Every row comes from one small tree of marks. The marks that hang from a mark follow it in brackets, in the order of their numbers. Every link used is in the known rows. Which tree was each row made from?
Known rows:
K421{K651}: [ 0.38  0.24 -0.08  0.06 -0.03  0.15  0.17 -0.02 -0.23  0.05 -0.12 -0.03
 -0.19 -0.19  0.10  0.33 -0.11 -0.31  0.04 -0.30  0.32  0.00]
K241{K651}: [ 0.37  0.40 -0.14  0.05  0.18  0.21  0.11  0.02 -0.19  0.11  0.18 -0.02
 -0.14 -0.30  0.10  0.32 -0.07 -0.53  0.23 -0.32  0.11  0.22]
K241{K651{K45{K475{K660 K953}} K358{K425}}}: [-0.03  0.01 -0.04  0.13  0.53  0.10 -0.10  0.08 -0.19  0.10  0.30  0.09
  0.08 -0.26 -0.06  0.06  0.20 -0.25  0.09 -0.12 -0.03  0.26]
K425{K358}: [ 0.22  0.20 -0.27  0.09  0.14  0.34  0.15 -0.03 -0.13  0.41  0.17 -0.19
 -0.16 -0.30 -0.06  0.05  0.01 -0.48 -0.17 -0.04  0.01 -0.06]
K421{K651{K358}}: [ 0.30  0.00 -0.22  0.11  0.24  0.25 -0.01  0.00 -0.19  0.15 -0.14  0.02
 -0.16 -0.19 -0.03  0.17 -0.09 -0.32  0.01 -0.33  0.21 -0.02]
K651{K45{K475{K953}} K358}: [-0.09 -0.22 -0.06  0.31  0.29  0.15 -0.21  0.02 -0.21  0.23  0.23  0.02
 -0.08 -0.36 -0.09  0.03 -0.08 -0.49  0.00  0.11  0.27 -0.22]
K421{K651 K953{K475}}: [ 0.22  0.11 -0.05 -0.13 -0.22 -0.14  0.41  0.00 -0.34 -0.32 -0.16  0.23
 -0.13 -0.13 -0.11  0.27 -0.21 -0.20 -0.14 -0.27  0.46 -0.08]
K425{K358{K651{K45{K475} K241}}}: [ 0.22 -0.19 -0.17  0.33  0.31  0.32 -0.28 -0.07 -0.17  0.12  0.19  0.21
 -0.29 -0.34  0.04 -0.03  0.36 -0.14 -0.29 -0.15 -0.20 -0.01]
K45{K475{K660}}: [-0.04  0.57 -0.18  0.09 -0.10 -0.12  0.24  0.10 -0.31  0.11  0.13 -0.10
 -0.01 -0.05  0.15  0.17  0.18 -0.34  0.01  0.08  0.01 -0.16]
K953{K421{K651{K358} K660} K475{K45}}: [-0.33 -0.35 -0.08 -0.03 -0.15  0.09  0.00  0.03  0.05  0.01 -0.09  0.14
 -0.08  0.02  0.01  0.11  0.19  0.37  0.04 -0.21 -0.20  0.20]
K475{K45 K660 K953{K421{K651{K241 K358{K425}}}}}: [-0.53  0.03 -0.23 -0.14 -0.10  0.31 -0.07  0.05 -0.02  0.35  0.16 -0.21
 -0.04 -0.15 -0.15  0.07  0.14  0.03  0.04 -0.16  0.21  0.39]
K425{K358{K651{K45}}}: [ 0.26 -0.12 -0.16  0.18  0.42  0.41 -0.02 -0.02 -0.13  0.28  0.14  0.03
 -0.24 -0.37  0.05  0.08  0.16 -0.18 -0.23 -0.24  0.01  0.17]
K45{K475{K660{K421{K651}} K953}}: [-0.29  0.76 -0.36 -0.29 -0.17 -0.10  0.23  0.06 -0.35 -0.03 -0.06  0.06
 -0.04 -0.21 -0.04  0.22  0.16 -0.31 -0.03 -0.04  0.33 -0.04]
K953{K421}: [ 0.07  0.12 -0.27 -0.02 -0.21  0.23  0.01  0.05  0.04  0.24  0.07 -0.21
 -0.23 -0.20 -0.04  0.18 -0.20 -0.16 -0.02 -0.05  0.09  0.09]
K660{K421{K651 K953{K475{K45}}}}: [-0.10  0.10 -0.05 -0.18 -0.37 -0.04  0.24 -0.05 -0.23 -0.21 -0.23  0.05
 -0.25 -0.28 -0.13  0.27 -0.07 -0.05 -0.01 -0.17  0.35  0.08]
K651{K45{K475{K953{K421{K660}}}} K241 K358{K425}}: [-0.17 -0.77 -0.04  0.31  0.18  0.02 -0.67  0.02 -0.09  0.04  0.23  0.21
 -0.05 -0.23 -0.23 -0.25  0.21 -0.10 -0.22  0.10 -0.31 -0.10]
K425{K358{K651}}: [ 0.30  0.20 -0.34  0.05  0.37  0.38  0.13  0.00 -0.17  0.27  0.09  0.06
 -0.24 -0.32 -0.03  0.05  0.13 -0.31 -0.29 -0.24 -0.05  0.13]
K358{K425 K651{K45{K475} K241}}: [ 0.33 -0.36  0.23  0.46  0.20 -0.03 -0.27  0.01 -0.22 -0.21  0.27  0.32
 -0.17 -0.21  0.07 -0.01  0.19  0.02 -0.34 -0.04 -0.37  0.06]
K45{K475{K660 K953}}: [-0.20  0.74 -0.30 -0.13 -0.12 -0.10  0.32  0.11 -0.36  0.12  0.19 -0.03
  0.04 -0.16  0.02  0.19  0.05 -0.55 -0.04  0.07  0.31 -0.14]
K421{K651 K660}: [ 0.31  0.09 -0.12 -0.18  0.05 -0.03  0.10  0.01 -0.30 -0.05 -0.29  0.04
 -0.06 -0.09  0.14  0.26  0.14 -0.26  0.07 -0.50  0.15  0.15]
K358{K425 K651{K45{K475{K660{K421} K953}} K241}}: [-0.01 -0.18  0.01  0.15  0.14 -0.05 -0.26  0.08 -0.25 -0.21  0.18  0.34
 -0.13 -0.26 -0.02 -0.01  0.27  0.07 -0.35 -0.13 -0.23  0.23]
K45{K475{K660{K421}}}: [-0.18  0.59 -0.27 -0.04 -0.19 -0.14  0.18  0.11 -0.28  0.05  0.00 -0.08
 -0.06 -0.11  0.09  0.15  0.23 -0.22 -0.01  0.08 -0.05 -0.09]

Write each row's tree:
[ 0.29  0.04 -0.18 -0.40  0.03 -0.17  0.17  0.01 -0.43 -0.25 -0.41  0.06
 -0.06 -0.11 -0.10  0.18  0.07 -0.32 -0.03 -0.52  0.47  0.14]	K421{K651 K660 K953}
[-0.12 -0.55  0.02  0.17 -0.05  0.09 -0.03  0.06  0.10 -0.05  0.01  0.21
 -0.10 -0.07 -0.08  0.10 -0.05  0.46 -0.19 -0.08 -0.19  0.10]	K953{K421{K651{K45 K358{K425}}} K475}
[-0.08  0.14  0.02 -0.12 -0.25 -0.08  0.46  0.02 -0.32 -0.17 -0.09  0.02
 -0.06 -0.05 -0.01  0.29 -0.01 -0.03  0.02 -0.27  0.46  0.10]	K421{K651 K953{K475{K45 K660}}}
[ 0.07  0.00 -0.28 -0.27 -0.10  0.09 -0.06  0.03 -0.05  0.02 -0.28 -0.04
 -0.14 -0.08  0.01  0.20  0.12  0.09  0.01 -0.37  0.05  0.27]	K953{K421{K651 K660}}
[-0.08 -0.30 -0.22 -0.11 -0.38 -0.06 -0.11  0.06 -0.03 -0.23 -0.16  0.39
 -0.16  0.04  0.03  0.15  0.18  0.31 -0.13 -0.33 -0.28  0.10]	K953{K421{K651{K241} K660} K475}
[-0.52  0.15 -0.23 -0.16 -0.12  0.23 -0.02  0.02 -0.17  0.29  0.05 -0.16
 -0.07 -0.25 -0.11  0.10  0.17 -0.16  0.08 -0.20  0.24  0.34]	K475{K45 K660{K421{K651{K241 K358{K425}}}} K953}
[-0.15  0.27 -0.26 -0.17  0.04 -0.10  0.02  0.04 -0.21 -0.07  0.02  0.14
  0.03 -0.15 -0.25 -0.01  0.11 -0.20 -0.21  0.03  0.04 -0.06]	K45{K475{K953{K421{K651{K358{K425}} K660}}}}
[-0.30  0.12 -0.52 -0.32 -0.01  0.18 -0.07  0.13 -0.09  0.21  0.02  0.01
 -0.03 -0.11 -0.23  0.03  0.02 -0.05 -0.15 -0.28  0.18  0.30]	K475{K660 K953{K421{K651{K241 K358{K425}}}}}
[ 0.09  0.01 -0.22 -0.04  0.09  0.13 -0.04  0.01 -0.13  0.06 -0.22  0.00
 -0.20 -0.26 -0.15  0.09 -0.02 -0.10 -0.09 -0.19 -0.03  0.11]	K660{K421{K651{K358{K425}}}}
[-0.16  0.12 -0.07 -0.11 -0.42 -0.05  0.26  0.00 -0.20 -0.06 -0.03 -0.04
 -0.24 -0.30 -0.13  0.20 -0.18 -0.24 -0.02  0.01  0.26  0.01]	K660{K421{K953{K475{K45}}}}
[-0.23 -0.60 -0.21  0.31  0.11  0.04 -0.64  0.04 -0.21  0.05  0.02  0.14
 -0.21 -0.23 -0.11 -0.15  0.29 -0.11 -0.03 -0.03 -0.11 -0.13]	K651{K45{K475{K660{K421{K953}}}} K241 K358}
[-0.29 -0.62  0.00  0.11 -0.22  0.03 -0.20  0.01  0.07 -0.07 -0.01  0.24
 -0.09  0.05 -0.05 -0.02  0.29  0.45 -0.10 -0.18 -0.50  0.19]	K953{K421{K651{K241 K358{K425}} K660} K475{K45}}
[ 0.39 -0.27  0.23  0.27  0.33  0.08  0.05  0.06 -0.16 -0.02  0.21  0.08
 -0.11 -0.25  0.09  0.14 -0.05 -0.04 -0.26 -0.17 -0.08  0.29]	K358{K425 K651{K45}}
[ 0.12 -0.31  0.08  0.26  0.11  0.03 -0.32  0.02 -0.14 -0.20  0.28  0.34
 -0.18 -0.26 -0.08 -0.02  0.14  0.11 -0.40 -0.03 -0.22  0.16]	K358{K425 K651{K45{K475{K953{K421}}} K241}}
[ 0.13  0.04 -0.28 -0.20 -0.28  0.03 -0.15 -0.06 -0.27 -0.21 -0.32  0.10
 -0.37 -0.31 -0.21  0.16 -0.04 -0.22 -0.06 -0.30  0.32  0.05]	K660{K421{K651{K241} K953}}
[ 0.21 -0.17  0.11  0.36  0.54  0.11 -0.20  0.02 -0.15  0.05  0.28  0.08
 -0.01 -0.28 -0.02  0.04  0.16 -0.22  0.08 -0.07 -0.21  0.15]	K241{K651{K45{K475} K358{K425}}}
[ 0.10 -0.20  0.07  0.24  0.20 -0.04 -0.20  0.07 -0.27 -0.16  0.29  0.33
 -0.08 -0.20  0.03  0.00  0.22 -0.01 -0.34 -0.13 -0.19  0.18]	K358{K425 K651{K45{K475{K660 K953}} K241}}
[ 0.12 -0.60 -0.14 -0.14  0.06 -0.28 -0.10  0.05 -0.35 -0.42 -0.27  0.51
  0.00  0.04 -0.28 -0.14  0.18 -0.04 -0.30 -0.42 -0.18  0.02]	K421{K651{K241 K358{K425}} K660 K953{K475}}
[ 0.20 -0.29  0.15  0.37  0.20 -0.05 -0.24  0.08 -0.23 -0.16  0.24  0.28
 -0.11 -0.12  0.11 -0.01  0.30  0.11 -0.32 -0.12 -0.40  0.18]	K358{K425 K651{K45{K475{K660}} K241}}
[-0.13 -0.34 -0.08 -0.01 -0.22 -0.01 -0.12 -0.05 -0.18 -0.22 -0.16  0.21
 -0.25 -0.23 -0.30  0.00  0.03  0.03 -0.17 -0.14 -0.02  0.05]	K660{K421{K651{K241 K358{K425}} K953{K475{K45}}}}
[ 0.07 -0.03 -0.13 -0.28 -0.20 -0.32  0.37  0.10 -0.37 -0.23 -0.10  0.19
  0.00 -0.06 -0.09  0.12 -0.09 -0.40 -0.11 -0.23  0.18 -0.02]	K421{K660 K953{K475}}
